Every row comes from one small tree of marks. The marks that hang from a mark follow it in brackets, in the order of their numbers. Every link used is in the known rows. Which tree was each row made from?
Known rows
Q_552[Q_187[Q_194[Q_703[Q_681]]]]: [ 1.06  0.24  1.50 -2.97 -3.67  1.29 -0.45  0.01 -1.14  0.77  1.90  0.28
 -1.74 -0.78  0.88 -0.69 -0.74 -0.62  1.80 -1.58  0.35  0.08 -3.16]
Q_187[Q_194[Q_263]]: [ 0.86  1.99 -1.75  2.60 -0.76 -0.67 -2.10 -0.23 -1.11  3.46  0.83 -0.58
  0.17 -0.10  0.49  1.52 -1.16  1.31 -0.58 -0.51  0.17  0.59 -1.33]
Q_81[Q_194[Q_263]]: [ 2.82  1.49 -3.93  2.73  1.05  0.04 -1.37  0.13 -1.20  1.29 -1.50 -0.13
 -1.49 -1.05 -0.08  1.63 -1.53 -2.32 -0.58 -0.86 -0.31 -0.27 -0.42]
Q_194[Q_81 Q_187]: [-0.89  0.05  0.50 -1.26  2.99  1.56 -0.67 -0.67  2.26 -2.30  0.55 -0.32
  2.99  2.46  1.45  1.00  1.66 -0.32 -0.83  0.65  1.30  0.15  1.61]
Q_194[Q_187[Q_552] Q_703[Q_681]]: [ 0.61 -2.51  4.52 -1.70  0.59  0.90  3.01 -1.13  2.79 -1.59  3.10  0.23
  0.42 -0.15 -1.92 -1.58 -0.21  0.58  2.14 -0.60  0.77  1.70  1.64]
Q_194[Q_81 Q_263 Q_703[Q_514 Q_681]]: [-0.20 -0.95 -0.05 -0.02 -0.26  3.05  2.75 -3.27  0.39  1.42  2.69 -3.51
  0.51  0.42 -0.68 -0.31  0.36 -0.51  2.92  2.83 -1.06 -2.38 -3.96]
Q_263[Q_514[Q_703[Q_681]]]: [ 0.67  0.25  1.51 -0.95 -4.51 -3.08 -2.38  0.03 -1.44 -2.35 -2.63  1.48
  1.06 -1.60 -0.83 -1.80 -1.03  0.13 -0.03 -0.85  0.25  1.33  2.77]
Q_81[Q_194[Q_187 Q_703[Q_514 Q_681]]]: [ 1.87 -0.95  1.47 -0.49 -0.29  3.45  2.84 -0.17  0.85 -0.61 -0.27  0.39
 -0.16 -0.20  1.96 -0.92 -1.80 -2.75  4.30 -0.46 -0.63  0.84 -0.78]
Q_514[Q_703[Q_681]]: [-1.29 -0.16  0.09 -0.77 -4.90 -3.69 -1.57 -1.51 -1.77 -1.05 -0.93  0.40
  0.08 -1.50 -1.02 -1.06  0.93 -1.89  0.22 -0.19  0.58  1.49  2.04]
Q_552[Q_187[Q_194[Q_263 Q_703]]]: [ 2.08  1.68 -1.39 -1.05 -0.40  2.62 -1.82  0.85 -1.28  2.16  1.85 -0.05
 -1.09 -0.18 -0.59  1.49 -1.36  1.89 -0.88 -1.12 -0.72 -0.43 -3.36]
Q_194[Q_703]: [-1.00 -1.09 -0.17 -0.97  0.92  2.06  1.80 -1.62  0.15  1.82  1.03 -0.54
  0.53  0.49 -0.34  0.87  0.27 -2.82  0.01 -0.93 -0.64  0.95  0.94]
Q_81[Q_194]: [ 1.30  0.23 -2.61  0.71  0.48  0.05 -0.49 -0.03 -0.87  0.28 -1.93  0.36
 -1.41 -0.97  1.29  0.99 -0.05 -3.99 -0.08 -1.82  0.02  0.15  0.57]
Q_187[Q_194[Q_81] Q_552]: [-0.82 -1.15  1.45 -0.90  1.16 -0.37  0.15 -0.89  0.51 -0.17  2.70 -1.53
 -0.11 -0.52  0.25  0.13  2.39  2.73 -1.04  0.01  1.44 -1.59 -1.54]
Q_552[Q_187[Q_194[Q_81 Q_263[Q_514]]]]: [ 3.29  2.90 -0.86 -1.24  0.25  1.90 -4.52  2.08 -0.62 -1.44 -0.39 -0.23
  0.63  0.42  0.62  0.96 -1.29  4.67 -2.23 -0.13  0.43 -2.78 -3.46]
Q_263[Q_514[Q_703[Q_194]]]: [-1.55  1.43 -0.09 -0.19 -1.59 -2.68 -2.31  2.75 -2.27 -2.03 -4.71  2.78
  0.19 -1.54 -0.40 -1.12 -1.00 -0.36 -2.68 -1.36 -0.52  0.92  2.67]
Q_681[Q_703[Q_194[Q_81] Q_514[Q_263]]]: [-4.72 -2.43 -0.69 -1.88 -0.68 -3.02  2.31 -0.69  0.60  0.55 -0.46 -0.23
 -1.85  2.61  2.70  0.25  4.72 -3.42  0.82  1.36  0.26 -0.59  1.71]
Q_552[Q_187[Q_194[Q_81]]]: [-0.39  1.07 -1.04 -3.18 -0.70  1.09 -2.79  0.32 -0.51 -1.08  0.81 -0.73
 -0.11  0.75  1.85  1.13  1.87  0.92 -1.58 -0.44  0.92 -2.23 -3.20]
Q_187[Q_194[Q_263 Q_703[Q_514]] Q_552]: [ 0.26 -1.22  0.75  1.00  0.18  2.33  2.38 -0.88  0.11  3.32  3.51 -2.18
 -0.29 -1.31 -1.76  0.86 -0.56  3.79  1.09  0.02 -1.84 -0.88 -3.54]
Q_681[Q_703]: [-0.82 -0.37 -0.23 -1.20 -1.39 -2.79  0.10 -1.13  0.85  1.32  0.30  0.36
 -0.75  1.34 -0.71  1.06  0.70 -2.73  1.20 -1.14 -0.12  1.72  3.94]
Q_703[Q_194[Q_81 Q_187 Q_263]]: [-0.67  2.17 -0.99  1.73  4.05  0.70 -0.85  1.43  0.98 -1.08 -0.63  0.45
  1.08  1.82  0.74  0.25 -0.31  0.50 -1.51  1.56  0.94 -0.45 -0.33]
Q_194[Q_81 Q_263[Q_514]]: [ 1.93  1.31 -1.06  0.85  2.33  1.26 -1.95 -0.11  0.64 -0.73 -0.76 -1.10
  1.92  0.85 -0.54  0.86 -0.66  1.91 -1.64  0.95  0.03 -1.81 -0.15]
Q_81[Q_194[Q_703[Q_514]]]: [ 0.26 -1.14 -1.63 -0.39  0.67  3.83  2.70 -0.58 -0.80  1.37 -0.67 -0.72
 -0.94 -0.83  1.25  1.04 -0.36 -3.86  1.97 -1.03 -2.11 -0.84 -1.60]
Q_514[Q_263 Q_703[Q_194]]: [-4.19 -1.14 -1.82 -0.69 -2.22 -4.83 -1.20  0.74 -2.45 -0.43 -2.53  2.42
 -1.26 -0.39  1.47 -0.14  3.36 -3.03 -3.41 -0.60  0.91  1.88  3.80]
Q_703[Q_194 Q_514[Q_263]]: [-5.04 -2.07 -2.15  0.01 -1.84 -1.89  1.44 -0.15 -0.17  1.52 -1.74  0.00
 -0.77  1.02  2.92  0.94  3.48 -4.51 -0.77 -0.38 -0.77  0.47  0.19]
Q_681[Q_703[Q_194[Q_81 Q_263] Q_514]]: [-2.26  0.88 -1.66  0.62  0.48 -1.38  1.25 -0.15  0.23  1.37 -0.24 -1.44
 -1.56  1.38 -0.48  0.44  0.73 -0.88  1.41  2.22 -1.26 -1.98 -0.90]
Q_703[Q_194 Q_514[Q_263] Q_681]: [-4.54 -2.41 -0.63  0.02 -4.28 -3.21  2.14 -1.01 -0.39  1.23 -1.26 -0.19
 -1.67  0.26  2.91 -0.93  2.75 -5.00  1.56  0.15 -0.20  0.57 -0.50]

Write each row's tree
[ 1.22  2.25 -0.33  1.61  0.08 -2.93 -0.88  2.60 -0.02  1.07 -2.60  1.90
 -1.74  0.37 -1.52 -0.30 -3.00  0.02  0.16 -0.83 -0.46  0.91  2.96] : Q_681[Q_703[Q_194[Q_263[Q_514]]]]
[-2.85  1.17  0.41 -1.25  1.74 -1.23 -1.51  1.72 -0.63 -3.73 -2.18  2.13
  1.49  0.69  1.03 -0.94  1.55  0.31 -2.57  0.91  1.34  0.35  2.21] : Q_514[Q_703[Q_194[Q_81 Q_187]]]
[-1.24  1.87 -1.33  2.10 -3.74 -4.61 -1.66  0.50 -3.04  0.09 -1.96  0.99
 -1.66 -2.29 -1.70 -1.76 -1.00 -1.05 -0.43  0.71  0.18  0.71  0.22] : Q_514[Q_703[Q_194[Q_263] Q_681]]
[-2.00 -2.31 -0.21 -1.53 -5.39 -5.26 -1.29 -1.99 -1.67 -0.89 -0.54  1.12
 -0.49 -0.43  0.95 -0.82  3.43 -2.56 -0.90 -0.09  1.52  2.38  3.76] : Q_514[Q_263 Q_703[Q_681]]
[ 2.18  1.31  0.46  0.03 -2.08 -2.02 -2.83 -0.52 -1.45 -2.63 -1.32 -0.05
  1.13 -1.10 -1.61 -1.52 -0.82  2.73 -0.86  1.81  0.77 -1.07  0.63] : Q_194[Q_81 Q_263[Q_514[Q_703[Q_681]]]]
[ 5.37  1.24 -1.35  1.67  2.80  3.43 -0.02  1.54 -0.97  0.83 -1.72  1.07
 -1.12 -1.22 -0.51  0.43 -4.19 -0.31 -0.19 -1.51 -1.00 -0.39  0.05] : Q_81[Q_194[Q_263[Q_514] Q_703]]
[ 2.22 -0.74  2.54  1.20 -1.24 -0.16  1.75 -1.24 -0.37  2.65  4.09 -1.23
 -1.85 -2.22 -2.24 -1.35 -1.66  3.02  1.94 -0.15  0.51  0.28 -2.50] : Q_187[Q_194[Q_263 Q_703[Q_681]] Q_552]
[ 1.33 -0.12 -0.11  1.23 -0.99  0.81  1.42 -2.21 -0.21  2.48  1.98 -1.15
 -0.58 -0.58 -1.70 -0.38 -1.60 -1.63  1.93  0.47 -0.44  0.64 -0.90] : Q_194[Q_263 Q_703[Q_681]]
[ 3.51  0.06  2.50  0.99  1.64  1.84  0.26  1.24  0.11  1.66  2.05  0.03
 -0.14 -1.67 -2.18 -0.22 -2.91  5.66 -0.52 -1.34 -0.39 -0.01 -0.95] : Q_187[Q_194[Q_263[Q_514] Q_703] Q_552]
[ 1.39  2.95  0.10  2.37  2.43  0.23 -1.87  3.67  1.08 -1.04 -3.15  2.48
  1.62  0.76  0.02 -0.15 -3.65  1.55 -1.47 -0.83 -0.04  1.34  1.64] : Q_703[Q_194[Q_187 Q_263[Q_514]]]
[-0.34 -1.89  2.59 -1.83  2.71  2.27  2.23 -1.19  0.42  0.59  4.11 -1.59
 -0.42 -0.51 -0.18 -0.37  1.71  2.84 -0.24  0.23  1.01 -1.38 -1.80] : Q_187[Q_194[Q_81 Q_703] Q_552]
[-1.71 -2.00  0.93 -1.07 -2.80  1.98  3.37 -2.73  0.42  1.66  1.32 -1.94
  0.34 -0.19  0.09 -0.51  0.18 -3.26  3.63  0.23 -1.64 -0.03 -1.80] : Q_194[Q_703[Q_514 Q_681]]
[ 2.27  0.51  0.22 -0.07  3.87  3.82  0.29 -0.41  0.47  0.09  0.53 -0.94
  1.56  0.86 -1.02  0.25 -1.51  1.91 -0.98  0.98 -0.34 -1.66 -0.52] : Q_194[Q_81 Q_263[Q_514] Q_703]
[ 5.11  2.08 -0.87  1.71 -2.95 -2.55 -3.19  1.52 -2.96 -2.01 -3.83  1.95
 -1.53 -3.16 -1.15 -1.52 -3.53  0.70  0.07 -0.57  0.30  0.26  1.30] : Q_81[Q_194[Q_263[Q_514[Q_703[Q_681]]]]]
[-2.89  0.18  1.29  0.51 -2.25 -0.64  1.32  0.69  1.29 -0.85 -1.46  0.59
  0.80  0.67  1.89 -1.28 -0.44 -2.63  2.83  0.07 -0.55  1.05 -0.77] : Q_703[Q_194[Q_187] Q_514 Q_681]
[ 2.22 -0.97  0.66 -0.13  2.71  0.16  0.23  1.31  1.76 -2.66 -0.37  1.17
 -0.63 -0.80 -0.31  0.46 -0.02 -0.15 -0.44 -1.98  0.74  0.92  2.10] : Q_81[Q_194[Q_187[Q_552]]]
[-0.65  0.40  0.58  1.14  4.78 -0.09  0.46  1.42  2.11 -2.19  0.95 -0.19
  0.13  0.58 -1.48 -0.44  0.63  2.70 -1.90  1.33  1.08 -1.20 -0.49] : Q_703[Q_194[Q_81 Q_187[Q_552] Q_263]]
[ 1.58  1.19  1.73  1.83  3.01 -0.59 -0.61  3.62  2.20 -2.24 -1.71  1.94
  0.61 -0.29 -2.26 -0.62 -2.73  3.86 -1.98 -1.06  0.08  0.70  1.56] : Q_703[Q_194[Q_187[Q_552] Q_263[Q_514]]]
[ 2.64  0.72 -0.08  1.05  1.87  2.74 -0.10  0.20  0.26  1.39 -0.15 -0.02
  1.26  0.20 -1.70  0.72 -2.91  0.95 -0.60 -0.67 -1.24  0.35  0.56] : Q_194[Q_263[Q_514] Q_703]
[ 1.33 -1.31  2.02 -0.63  5.76  3.37  1.95 -0.76  2.89 -1.57  3.88 -1.21
  1.45  1.02 -2.64  0.34  0.49  3.89 -0.87  1.52  0.71 -0.88  0.19] : Q_194[Q_81 Q_187[Q_552] Q_263 Q_703]
[-2.16 -3.35  0.69 -2.09  0.88  2.71  2.55 -1.16  2.42  0.45  1.19  0.36
  2.39  2.92  2.60  1.44  2.48 -1.69  0.71 -0.25 -0.61  2.22  2.23] : Q_194[Q_187 Q_703[Q_514[Q_263]]]
[-3.12  0.40  0.30 -0.91 -2.58 -3.47 -0.71 -0.37 -2.59 -2.32 -1.69  0.50
 -1.18 -1.39  0.25 -2.54  1.70 -1.95 -0.42  1.41  1.30 -0.80  0.02] : Q_514[Q_703[Q_194[Q_81] Q_681]]
[-2.79 -3.24 -0.65 -0.81 -4.80 -2.26  1.32 -2.87  0.71  1.14  0.35 -1.34
  0.13  0.90  2.36  0.34  3.51 -4.01  1.95  0.19 -0.15  0.76  0.29] : Q_703[Q_514[Q_263] Q_681]
[-3.04  0.90 -2.88  1.70  1.29  0.87  0.79 -0.29 -0.38  0.91 -0.72 -2.16
  0.17  0.48  0.46  0.77  1.07 -0.94 -0.42  2.19 -1.34 -2.93 -3.69] : Q_703[Q_194[Q_81 Q_263] Q_514]
[-1.83 -0.74  0.84 -1.44  0.85  4.28  2.17 -1.54 -0.26  1.91  2.36 -2.10
  1.32  0.76  2.37  0.68  1.41  0.65  1.51  1.03 -0.64 -1.64 -3.65] : Q_187[Q_194[Q_81 Q_703[Q_514]]]
[-2.01  0.93 -1.64  2.79 -3.27 -1.55  1.04 -0.46 -0.70  2.02 -1.16 -1.47
 -1.29 -0.91 -0.28 -0.79 -0.94 -2.47  2.19  0.98 -1.63 -0.77 -3.31] : Q_703[Q_194[Q_263] Q_514 Q_681]
[-0.54 -0.07  1.05 -1.28  2.00  3.08  0.97 -1.14 -0.61  1.72  2.56 -0.92
  0.44  0.64  2.06  0.20  0.91  0.46  0.17  0.46  0.93 -0.73 -1.66] : Q_187[Q_194[Q_81 Q_703]]
[ 1.68  1.72 -1.38  0.87 -1.34 -1.84 -3.73  0.92 -1.51 -0.99 -2.66  1.08
  1.70 -1.07 -2.31  0.56 -1.60  2.55 -2.62 -0.40 -0.75  0.68  2.44] : Q_194[Q_263[Q_514[Q_703]]]
[ 0.27  0.37  1.54  1.03  1.95 -3.42  0.74  2.27  2.43 -0.46  0.57  1.65
 -1.77  0.62 -3.09 -0.17 -1.05  1.99  0.18 -0.42  0.49  1.59  3.42] : Q_681[Q_703[Q_194[Q_187[Q_552] Q_263]]]
[ 1.21 -2.43  1.72 -1.21  2.99  4.02  3.60  0.59  2.05 -1.59  0.73  0.09
 -0.18 -0.63 -0.42  0.24 -0.25  0.11  1.77 -1.19 -1.23 -0.02 -0.14] : Q_81[Q_194[Q_187[Q_552] Q_703[Q_514]]]
[ 0.13  0.30  0.32 -4.04  0.84  3.69 -0.77  0.06 -0.76 -0.35  2.27 -0.52
 -0.33  0.75  1.54  0.74  1.31  0.87 -0.84 -0.19  0.68 -1.92 -3.54] : Q_552[Q_187[Q_194[Q_81 Q_703]]]
[ 2.78  0.70  1.59  0.96  2.06  0.31 -1.53  0.87  0.57 -0.54  1.50 -1.16
  0.58 -0.89 -1.00 -0.07 -0.82  6.51 -1.63  0.24  0.80 -2.06 -1.74] : Q_187[Q_194[Q_81 Q_263[Q_514]] Q_552]
[-2.26  0.81  1.98 -1.10 -0.85 -2.44 -1.10  0.99 -0.75 -4.15 -1.78  1.79
  0.64 -0.02  1.02 -2.68  0.86 -0.35 -0.21  1.57  1.97  0.55  1.56] : Q_514[Q_703[Q_194[Q_81 Q_187] Q_681]]
[ 1.00  0.25 -0.23  2.05 -0.09 -1.45 -0.92 -0.25 -0.01  2.36  2.33 -1.15
 -0.70 -1.47 -1.67  0.98 -0.34  3.56 -1.07 -0.76  0.31 -0.02 -1.25] : Q_187[Q_194[Q_263] Q_552]
[ 4.26  1.25 -1.17  1.57  4.19  3.65  0.44  1.12  0.50  0.41 -0.14  1.30
 -0.18  0.21  0.17  1.00 -2.91 -0.58  0.45 -0.78  0.07  1.25  0.82] : Q_81[Q_194[Q_187 Q_263 Q_703]]
[-2.90 -3.20 -0.94 -1.97 -3.14 -3.14  1.53 -2.02  1.43  1.75  0.36 -0.26
 -0.74  2.60  1.42  1.85  3.83 -3.24  1.61 -0.27 -0.72  1.56  3.68] : Q_681[Q_703[Q_514[Q_263]]]
[-4.17 -1.61 -0.56 -0.25 -0.15 -0.94  1.07  0.97  1.57 -0.17 -1.71  1.32
  1.01  2.39  3.67  0.82  2.57 -2.72 -0.61 -0.28 -0.07  1.88  1.72] : Q_703[Q_194[Q_187] Q_514[Q_263]]
[ 0.88  1.30 -0.91  0.71  3.65  1.57 -1.46 -0.44  1.98 -1.17  0.93 -0.87
  2.88  2.35  0.17  1.36  0.37  1.51 -1.11  1.64  1.07 -0.27  0.51] : Q_194[Q_81 Q_187 Q_263]
[ 2.30  1.40  0.15  1.05 -3.98 -3.10 -3.16  0.18 -1.80 -1.35 -2.14  0.92
  0.66 -1.84 -2.23 -1.25 -2.27  2.03 -0.41  0.11 -0.10  0.84  1.72] : Q_194[Q_263[Q_514[Q_703[Q_681]]]]
